Every row comes from one small tree of marks. The marks that hang from a mark follow it in brackets, in the order of their numbers. Every link used is in the known rows. Which tree was each row made from?
Known rows:
Q_307{Q_377}: [+2.16, -0.87, +0.21, -0.24, -0.59, +0.20, +1.70, -0.23, +0.87, -1.12, +0.36, +0.10, -0.60, +0.96, -0.66, +1.58, +0.29, +0.68, -0.74, +0.72, -0.06, -1.20, +1.57]
Q_715{Q_631}: [+1.90, -1.81, +1.08, +0.20, -2.07, +2.04, +2.27, +0.42, +1.73, +0.16, +0.32, +0.28, -0.50, +0.61, -1.01, +1.90, -0.36, +1.07, -1.45, +0.91, -0.33, -1.03, +1.35]
Q_631{Q_119{Q_105} Q_307{Q_377} Q_715}: [+2.44, -3.58, -0.38, -1.07, +0.13, +1.95, +4.23, -2.08, +1.81, -0.99, +0.50, +2.12, -1.32, +2.70, -0.24, +1.96, +3.14, +2.80, -0.55, -0.75, -1.48, -0.51, +2.93]
Q_119{Q_529}: [+1.58, -0.83, +3.06, -0.62, -0.73, +0.80, +1.44, -0.49, +1.71, -0.40, +0.09, +0.30, -0.31, +0.82, -1.12, +0.88, -0.40, +0.34, -0.11, +1.77, +0.87, -0.29, +2.27]
Q_119{Q_529 Q_631{Q_307 Q_715}}: [+1.57, -2.44, +3.06, -1.14, +0.25, +1.55, +1.96, -1.00, +2.42, +0.59, +0.02, +1.49, -0.47, +1.45, -0.19, -0.20, +1.70, +1.15, +0.23, +0.94, -1.08, -0.34, +3.37]
Q_119{Q_105{Q_615} Q_529{Q_335} Q_631{Q_715}}: [+0.95, -2.04, +5.78, -1.40, -1.68, +1.42, +2.89, -0.39, +1.02, +0.33, -0.85, +0.84, -0.76, +2.56, -1.19, +0.87, +0.83, +0.17, -0.41, +1.08, -0.03, +1.09, +3.46]
Q_119{Q_105 Q_529 Q_631{Q_307 Q_715}}: [+1.41, -2.72, +5.29, -1.09, -0.02, +2.20, +2.99, -1.00, +2.44, +0.49, +0.54, +1.82, -0.94, +2.30, -0.70, +0.38, +1.81, -0.04, -0.42, +1.17, -0.56, +0.71, +3.87]
Q_631{Q_119}: [+1.91, -1.81, -1.01, -0.80, -1.10, +1.34, +2.22, -1.32, +1.23, -0.39, +0.02, +0.53, -0.69, +1.39, -1.02, +1.49, +0.16, +2.16, -0.12, +0.37, +0.12, -1.17, +1.49]
Q_631{Q_119{Q_105 Q_529{Q_335}} Q_715}: [+1.60, -2.59, +3.50, -2.19, -1.18, +1.71, +2.68, -1.56, +1.41, -0.32, -0.76, +1.37, -0.94, +2.51, -1.57, +2.23, +1.42, +2.24, +0.47, +0.21, +0.11, +1.17, +3.19]
Q_119{Q_529{Q_335} Q_631{Q_307{Q_377} Q_715}}: [+2.03, -1.93, +3.07, -2.05, +0.07, +0.84, +0.54, -0.10, +2.13, +0.73, -0.86, +1.39, -0.59, +1.62, +0.53, +0.26, +1.84, +1.41, +0.17, +0.04, -1.39, -0.14, +3.34]
Q_615{Q_105{Q_119}}: [+2.24, -1.37, +1.28, +0.56, -1.60, +0.30, +2.54, -0.29, +1.48, -0.42, -0.71, -1.12, -0.21, +1.97, -1.37, +1.02, -0.61, +1.08, -0.75, +0.53, +0.70, -1.74, +1.26]
Q_529{Q_119{Q_105 Q_631{Q_307{Q_377}}} Q_335}: [+2.28, -2.31, +1.23, -1.27, -1.95, +2.17, +0.28, +0.80, +1.33, +0.78, -0.08, +0.30, -1.01, +2.18, -0.28, +0.67, +0.77, +0.34, -0.82, -0.73, -0.02, -0.40, +1.55]
Q_631{Q_119 Q_307 Q_715}: [+2.17, -3.38, -1.86, -1.08, -0.01, +2.16, +3.65, -2.49, +1.96, -0.79, -0.04, +1.95, -0.54, +1.98, -0.40, +1.35, +2.86, +3.99, +0.22, -0.30, -1.43, -1.21, +2.15]
Q_715{Q_631{Q_119}}: [+2.11, -2.49, -0.20, -0.31, -2.05, +2.22, +2.47, -0.08, +1.85, +0.60, +0.13, +0.57, -0.95, +0.98, -0.73, +1.97, -0.33, +2.06, -1.21, +0.01, -0.62, -1.01, +1.66]
Q_631{Q_119{Q_529} Q_715}: [+1.64, -2.80, +1.49, -1.54, -0.61, +1.30, +3.00, -2.04, +1.51, -0.47, -0.44, +1.21, -0.73, +1.69, -1.31, +1.44, +1.41, +2.87, +0.86, +0.32, -0.28, +0.20, +3.06]
Q_615{Q_105}: [+2.19, -0.91, +1.54, -0.12, -1.31, +0.33, +2.66, -0.53, +1.75, -1.00, -0.44, -0.59, +0.14, +1.70, -1.98, +1.78, -0.24, +0.17, -0.55, +1.21, +0.33, -1.36, +0.78]
Q_615{Q_105{Q_119{Q_631{Q_307{Q_377}}}}}: [+2.62, -1.89, +0.73, +0.38, -0.82, +0.21, +2.27, +0.03, +1.92, +0.40, -0.53, -0.72, -0.60, +2.17, -0.14, +0.20, +0.10, +0.84, -1.10, -0.30, -0.44, -2.16, +1.83]
Q_529{Q_119{Q_105{Q_615} Q_631{Q_715}} Q_335}: [+1.41, -2.85, +1.92, -1.10, -2.97, +2.25, +2.14, +0.04, +0.28, +0.18, -0.70, +0.00, -0.75, +2.53, -1.49, +0.94, +0.91, +1.10, -0.28, -0.29, +0.24, +0.25, +1.64]
Q_715{Q_631{Q_119{Q_105 Q_529} Q_307}}: [+2.35, -3.10, +1.77, -0.37, -1.35, +2.91, +3.03, -0.22, +3.00, +1.03, +0.66, +1.48, -1.33, +1.59, -0.04, +1.56, +0.27, +1.39, -1.77, +0.01, -0.75, -0.46, +2.70]
Q_105{Q_615}: [+1.38, -1.23, -0.50, +0.65, -1.63, +1.00, +3.85, -0.94, +0.44, -1.33, +0.02, -0.09, -0.15, +1.31, -1.12, +1.06, -0.02, +1.37, -0.95, +1.44, +0.30, -1.67, +1.07]
Q_631{Q_119{Q_529} Q_307{Q_377} Q_715}: [+2.51, -3.28, -0.21, -1.37, +0.65, +1.17, +3.08, -1.97, +2.26, -0.47, -0.04, +2.05, -1.14, +1.90, +0.39, +1.05, +2.66, +3.27, +0.14, -0.70, -1.58, -0.60, +3.43]

Write each row's tree:
[+1.99, -2.51, +0.35, -0.80, +0.21, +1.21, +2.36, -0.88, +1.64, -0.10, +0.25, +1.38, -0.57, +1.59, +0.06, +0.43, +2.43, +1.58, -0.28, +0.13, -1.80, -1.23, +2.53] : Q_119{Q_631{Q_307{Q_377} Q_715}}
[+1.98, -2.79, -0.03, +0.15, -0.35, +1.24, +2.17, -0.54, +1.22, +0.42, -0.12, +0.40, -0.92, +1.78, +0.53, -0.32, +1.50, +2.58, -0.52, -0.41, -0.86, -1.69, +2.79] : Q_105{Q_119{Q_631{Q_307{Q_377} Q_715}}}
[+1.90, -2.88, +0.65, +0.17, -2.57, +2.54, +4.09, -0.21, +1.53, +0.34, +0.36, +0.60, -1.25, +1.72, -0.94, +2.18, -0.33, +1.49, -1.92, +0.14, -0.43, -0.69, +1.89] : Q_715{Q_631{Q_119{Q_105{Q_615}}}}
[+2.65, -3.06, +1.45, -0.40, -1.03, +2.30, +2.87, +0.06, +2.86, +0.95, +0.69, +1.46, -1.64, +1.62, +0.47, +1.66, +0.44, +1.22, -2.00, -0.48, -1.07, -0.54, +2.98] : Q_715{Q_631{Q_119{Q_105 Q_529} Q_307{Q_377}}}
[+2.23, -2.38, +2.81, -0.04, -0.74, +0.59, +2.64, -0.51, +2.29, +0.55, -0.88, -0.25, -0.44, +2.30, -0.62, -0.01, +0.48, +1.17, -0.37, +0.15, -0.25, -1.22, +2.71] : Q_615{Q_105{Q_119{Q_529 Q_631{Q_307 Q_715}}}}
[+1.29, -2.16, -0.37, +1.25, -1.86, +1.04, +3.31, -0.32, +0.21, +0.40, -0.39, -0.78, -0.78, +1.75, -0.01, -0.63, -0.35, +1.96, -1.17, +0.37, +0.25, -2.11, +2.10] : Q_105{Q_119{Q_631} Q_615}
[+1.22, -3.01, +4.44, -0.41, -0.48, +2.12, +4.47, -1.21, +1.93, +0.17, +0.35, +1.62, -0.92, +2.61, -0.48, +0.08, +1.75, +0.30, -0.89, +1.14, -0.71, +0.21, +3.77] : Q_119{Q_105{Q_615} Q_529 Q_631{Q_307 Q_715}}
[+1.41, -3.10, +1.07, +0.77, -0.85, +1.28, +3.77, -0.93, +1.14, +0.59, -0.51, +0.29, -0.86, +2.04, +0.59, -1.18, +0.95, +2.62, -0.76, +0.14, -0.44, -1.47, +3.44] : Q_105{Q_119{Q_529 Q_631{Q_307 Q_715}} Q_615}
[+1.40, -1.83, +1.07, +1.18, -1.69, +0.72, +3.37, -0.52, +0.60, -0.16, -0.42, -0.69, -0.72, +1.53, -0.17, -0.30, -0.81, +2.00, -1.02, +0.83, +1.09, -1.45, +2.56] : Q_105{Q_119{Q_529} Q_615}
[+1.54, -2.46, +0.75, +1.03, -1.01, +1.19, +3.12, -0.38, +1.30, +0.92, -0.31, -0.09, -0.92, +1.76, +0.88, -1.42, -0.08, +1.90, -1.22, +0.32, -0.02, -1.96, +3.01] : Q_105{Q_119{Q_529 Q_631{Q_307}} Q_615}
[+2.20, -1.36, +2.85, +0.30, -1.37, +0.06, +2.25, -0.15, +1.86, -0.01, -0.78, -1.04, -0.33, +1.89, -1.20, +0.67, -0.88, +0.67, -0.57, +0.72, +0.94, -1.17, +2.00] : Q_615{Q_105{Q_119{Q_529}}}
[+1.86, -2.50, -1.45, +1.29, -1.04, +0.97, +3.38, -0.28, +0.67, +0.39, -0.13, -0.24, -1.01, +1.87, +1.06, -0.90, +0.44, +2.25, -1.59, -0.33, -0.59, -2.69, +2.34] : Q_105{Q_119{Q_631{Q_307{Q_377}}} Q_615}
[+1.84, -2.18, -0.14, +0.41, -0.77, +1.61, +1.58, -0.23, +1.48, +0.82, +0.02, +0.04, -0.72, +1.47, +0.44, -0.62, +0.37, +1.98, -0.84, +0.13, -0.12, -2.05, +2.19] : Q_105{Q_119{Q_631{Q_307}}}
[+1.86, -1.69, +1.78, -1.09, -2.87, +2.18, +0.61, +0.41, +0.74, -0.22, -0.26, -0.26, -0.55, +1.91, -1.71, +1.69, -0.14, +0.56, -0.46, +0.15, +1.37, +0.16, +0.85] : Q_529{Q_119{Q_105} Q_335}
[+1.99, -3.54, +1.91, -1.35, +0.04, +2.42, +4.02, -2.35, +2.50, -0.42, +0.29, +2.29, -1.10, +2.57, -0.62, +1.39, +2.53, +2.56, -0.07, +0.12, -0.72, +0.24, +3.46] : Q_631{Q_119{Q_105 Q_529} Q_307 Q_715}
[+2.04, -1.75, +3.67, -0.69, -1.51, +0.21, +1.68, +0.02, +1.72, +0.65, -1.64, -0.77, -0.33, +2.30, -1.05, +0.51, -0.11, +1.12, -0.06, +0.11, +0.14, -0.66, +2.49] : Q_615{Q_105{Q_119{Q_529{Q_335} Q_631{Q_715}}}}
[+2.37, -1.49, +2.73, -0.39, -1.16, +0.38, +1.21, +0.32, +2.34, +1.03, -1.31, -0.66, -0.37, +2.17, -0.23, +0.01, -0.38, +0.84, -0.61, +0.04, +0.09, -1.42, +2.15] : Q_615{Q_105{Q_119{Q_529{Q_335} Q_631{Q_307}}}}
[+1.87, -2.82, +2.21, -0.05, -2.34, +2.30, +3.79, -0.11, +1.91, +0.73, +0.27, +0.69, -1.36, +1.63, -0.77, +1.84, -0.59, +1.11, -1.76, +0.30, -0.19, -0.13, +2.66] : Q_715{Q_631{Q_119{Q_105{Q_615} Q_529}}}
[+2.07, -3.11, +2.17, -2.05, -0.37, +2.35, +2.92, -1.88, +2.38, -0.22, -0.50, +2.22, -0.93, +2.64, -0.46, +1.69, +2.48, +2.86, +0.02, -0.20, -0.69, +0.39, +3.23] : Q_631{Q_119{Q_105 Q_529{Q_335}} Q_307 Q_715}
[+1.97, -2.66, +2.78, -0.48, -2.06, +2.41, +2.83, -0.01, +2.25, +0.92, +0.38, +0.80, -1.37, +1.44, -0.90, +2.02, -0.59, +0.91, -1.48, +0.37, -0.09, +0.18, +2.67] : Q_715{Q_631{Q_119{Q_105 Q_529}}}
[+1.01, -1.76, +5.09, -0.21, -1.34, +1.39, +3.35, -0.31, +1.34, +0.53, +0.40, +0.45, -1.07, +2.14, -1.00, +0.22, -0.43, -1.16, -1.15, +1.68, +0.53, +0.26, +3.27] : Q_119{Q_105{Q_615} Q_529 Q_631}
[+1.12, -2.76, +1.93, +0.66, -1.43, +0.89, +3.62, -0.68, +0.53, +0.49, -0.72, -0.28, -0.86, +1.92, -0.10, -0.82, +0.25, +2.24, -0.48, +0.41, +0.10, -1.01, +3.41] : Q_105{Q_119{Q_529 Q_631{Q_715}} Q_615}
[+2.61, -2.22, -0.25, +0.30, -1.05, +1.95, +2.35, +0.51, +2.33, +0.16, +0.63, +0.89, -0.78, +0.77, +0.35, +1.58, +0.62, +1.43, -1.98, +0.04, -1.36, -1.72, +1.63] : Q_715{Q_631{Q_307{Q_377}}}
[+1.44, -2.77, +2.84, -1.66, -1.55, +1.63, +3.89, -1.74, +1.00, -0.58, -0.91, +1.21, -0.95, +2.74, -1.41, +2.00, +1.29, +2.49, +0.07, +0.18, -0.01, +0.85, +3.17] : Q_631{Q_119{Q_105{Q_615} Q_529{Q_335}} Q_715}
[+1.23, -1.41, +4.44, +0.15, -1.49, +1.30, +3.90, -0.73, +1.23, -0.79, +0.46, +0.41, -0.80, +1.95, -1.45, +1.18, -0.41, -0.52, -1.25, +1.98, +1.20, +0.27, +2.68] : Q_119{Q_105{Q_615} Q_529}
[+2.11, -2.31, +0.93, -1.07, -0.93, +2.07, +3.09, -1.18, +2.18, +0.11, -0.27, +1.44, -1.05, +2.48, +0.17, +1.08, +0.84, +1.99, -1.05, +0.05, -0.14, -0.64, +2.50] : Q_631{Q_119{Q_105{Q_615} Q_529{Q_335}} Q_307}
[+1.82, -3.79, +1.17, -0.78, -0.28, +2.36, +5.25, -2.53, +2.08, -0.67, +0.16, +2.14, -1.11, +2.80, -0.45, +1.15, +2.53, +2.82, -0.44, +0.09, -0.83, -0.12, +3.43] : Q_631{Q_119{Q_105{Q_615} Q_529} Q_307 Q_715}
[+2.47, -2.97, -1.29, -0.18, -1.40, +2.71, +2.74, -0.31, +2.59, +0.73, +0.39, +1.18, -0.90, +1.13, +0.17, +1.55, +0.54, +2.58, -1.52, -0.34, -1.32, -1.62, +1.68] : Q_715{Q_631{Q_119 Q_307}}
[+1.83, -1.76, +0.51, -1.41, -2.51, +1.72, -0.56, +0.76, +0.82, +0.85, -0.74, -0.46, -0.40, +1.38, -0.91, +0.46, -0.12, +1.02, +0.13, -0.28, +0.42, -0.62, +0.89] : Q_529{Q_119{Q_631} Q_335}
[+1.73, -2.34, +2.42, -0.80, -0.77, +1.38, +0.86, -0.19, +1.72, +1.18, -1.08, +0.47, -0.67, +1.77, +0.51, -0.53, +0.93, +2.57, +0.00, -0.11, -0.24, -0.75, +3.24] : Q_105{Q_119{Q_529{Q_335} Q_631{Q_307 Q_715}}}
[+1.18, -1.50, +5.97, -0.91, -0.93, +1.51, +1.85, -0.10, +1.89, +0.81, +0.59, +0.64, -1.03, +1.88, -1.21, +0.50, -0.33, -1.50, -0.68, +1.74, +0.66, +0.65, +3.35] : Q_119{Q_105 Q_529 Q_631}
[+1.66, -1.79, +2.27, -1.24, -1.76, +1.40, +2.79, -0.90, +1.26, -0.04, -0.63, +0.59, -1.07, +2.30, -0.92, +1.61, -0.27, +1.32, -0.65, +0.48, +0.73, +0.11, +2.51] : Q_631{Q_119{Q_105{Q_615} Q_529{Q_335}}}
[+1.31, -3.08, +1.91, -0.05, -0.79, +2.38, +4.95, -1.37, +1.30, -0.41, +0.49, +1.47, -0.76, +2.70, -0.75, +0.63, +2.22, +0.90, -1.13, +0.87, -1.10, -0.62, +2.62] : Q_119{Q_105{Q_615} Q_631{Q_307 Q_715}}
[+2.10, -3.33, +0.14, -1.37, +0.27, +1.96, +3.28, -2.33, +2.47, -0.33, -0.12, +2.04, -0.73, +1.89, -0.17, +0.92, +2.49, +3.50, +0.43, -0.06, -1.09, -0.55, +3.07] : Q_631{Q_119{Q_529} Q_307 Q_715}
[+2.34, -2.44, -0.58, -0.52, +0.40, +1.23, +3.14, -1.45, +1.65, -1.47, +0.29, +1.57, -0.37, +1.55, -0.14, +1.38, +2.96, +2.56, -0.36, +0.19, -1.48, -1.27, +2.13] : Q_631{Q_307{Q_377} Q_715}
[+2.76, -2.88, -0.01, -0.44, -0.86, +1.91, +2.25, +0.06, +2.81, +0.99, +0.35, +1.26, -1.37, +1.08, +0.80, +1.31, +0.35, +2.01, -1.55, -0.66, -1.41, -1.16, +2.70] : Q_715{Q_631{Q_119{Q_529} Q_307{Q_377}}}
[+1.45, -2.78, +2.81, -0.73, -0.38, +2.49, +3.39, -1.18, +1.85, -0.11, +0.66, +1.67, -0.74, +2.44, -0.97, +0.93, +2.33, +0.57, -0.72, +0.89, -0.96, -0.19, +2.71] : Q_119{Q_105 Q_631{Q_307 Q_715}}
[+1.51, -2.22, +1.59, -0.81, -3.11, +2.14, +1.40, +0.57, +0.39, +0.54, -0.46, -0.38, -0.80, +2.26, -1.18, +0.68, -0.11, +0.33, -0.76, -0.13, +0.69, -0.21, +1.22] : Q_529{Q_119{Q_105{Q_615} Q_631} Q_335}
[+2.26, -3.32, -0.46, +0.30, -1.82, +3.07, +4.29, -0.49, +2.27, +0.44, +0.58, +1.25, -1.24, +1.86, -0.08, +1.76, +0.53, +2.02, -2.23, -0.22, -1.08, -1.27, +1.94] : Q_715{Q_631{Q_119{Q_105{Q_615}} Q_307}}
[+1.64, -3.04, +1.69, -0.07, -0.45, +1.79, +4.82, -1.08, +1.17, -0.51, +0.56, +1.42, -1.08, +2.76, -0.29, +0.73, +2.40, +0.74, -1.40, +0.36, -1.45, -0.69, +2.94] : Q_119{Q_105{Q_615} Q_631{Q_307{Q_377} Q_715}}
[+1.90, -1.89, +4.63, -0.78, +0.14, +1.39, +1.90, -0.05, +2.47, +0.84, +0.90, +1.31, -1.31, +2.00, +0.15, +0.17, +0.69, -1.15, -1.22, +0.88, -0.37, +0.03, +3.59] : Q_119{Q_105 Q_529 Q_631{Q_307{Q_377}}}
[+2.66, -2.10, +1.30, -1.67, -0.17, +1.40, +1.66, -0.62, +2.43, +0.25, -0.06, +1.59, -1.41, +2.28, +0.61, +1.47, +1.06, +1.52, -0.94, -0.57, -0.47, -0.37, +2.93] : Q_631{Q_119{Q_105 Q_529{Q_335}} Q_307{Q_377}}
[+1.10, -2.37, +3.94, -0.87, -1.06, +1.96, +3.22, -0.96, +1.07, -0.27, +0.46, +0.99, -0.75, +2.29, -1.84, +1.33, +1.44, +0.05, -0.38, +1.21, -0.30, +0.44, +2.73] : Q_119{Q_105 Q_631{Q_715}}
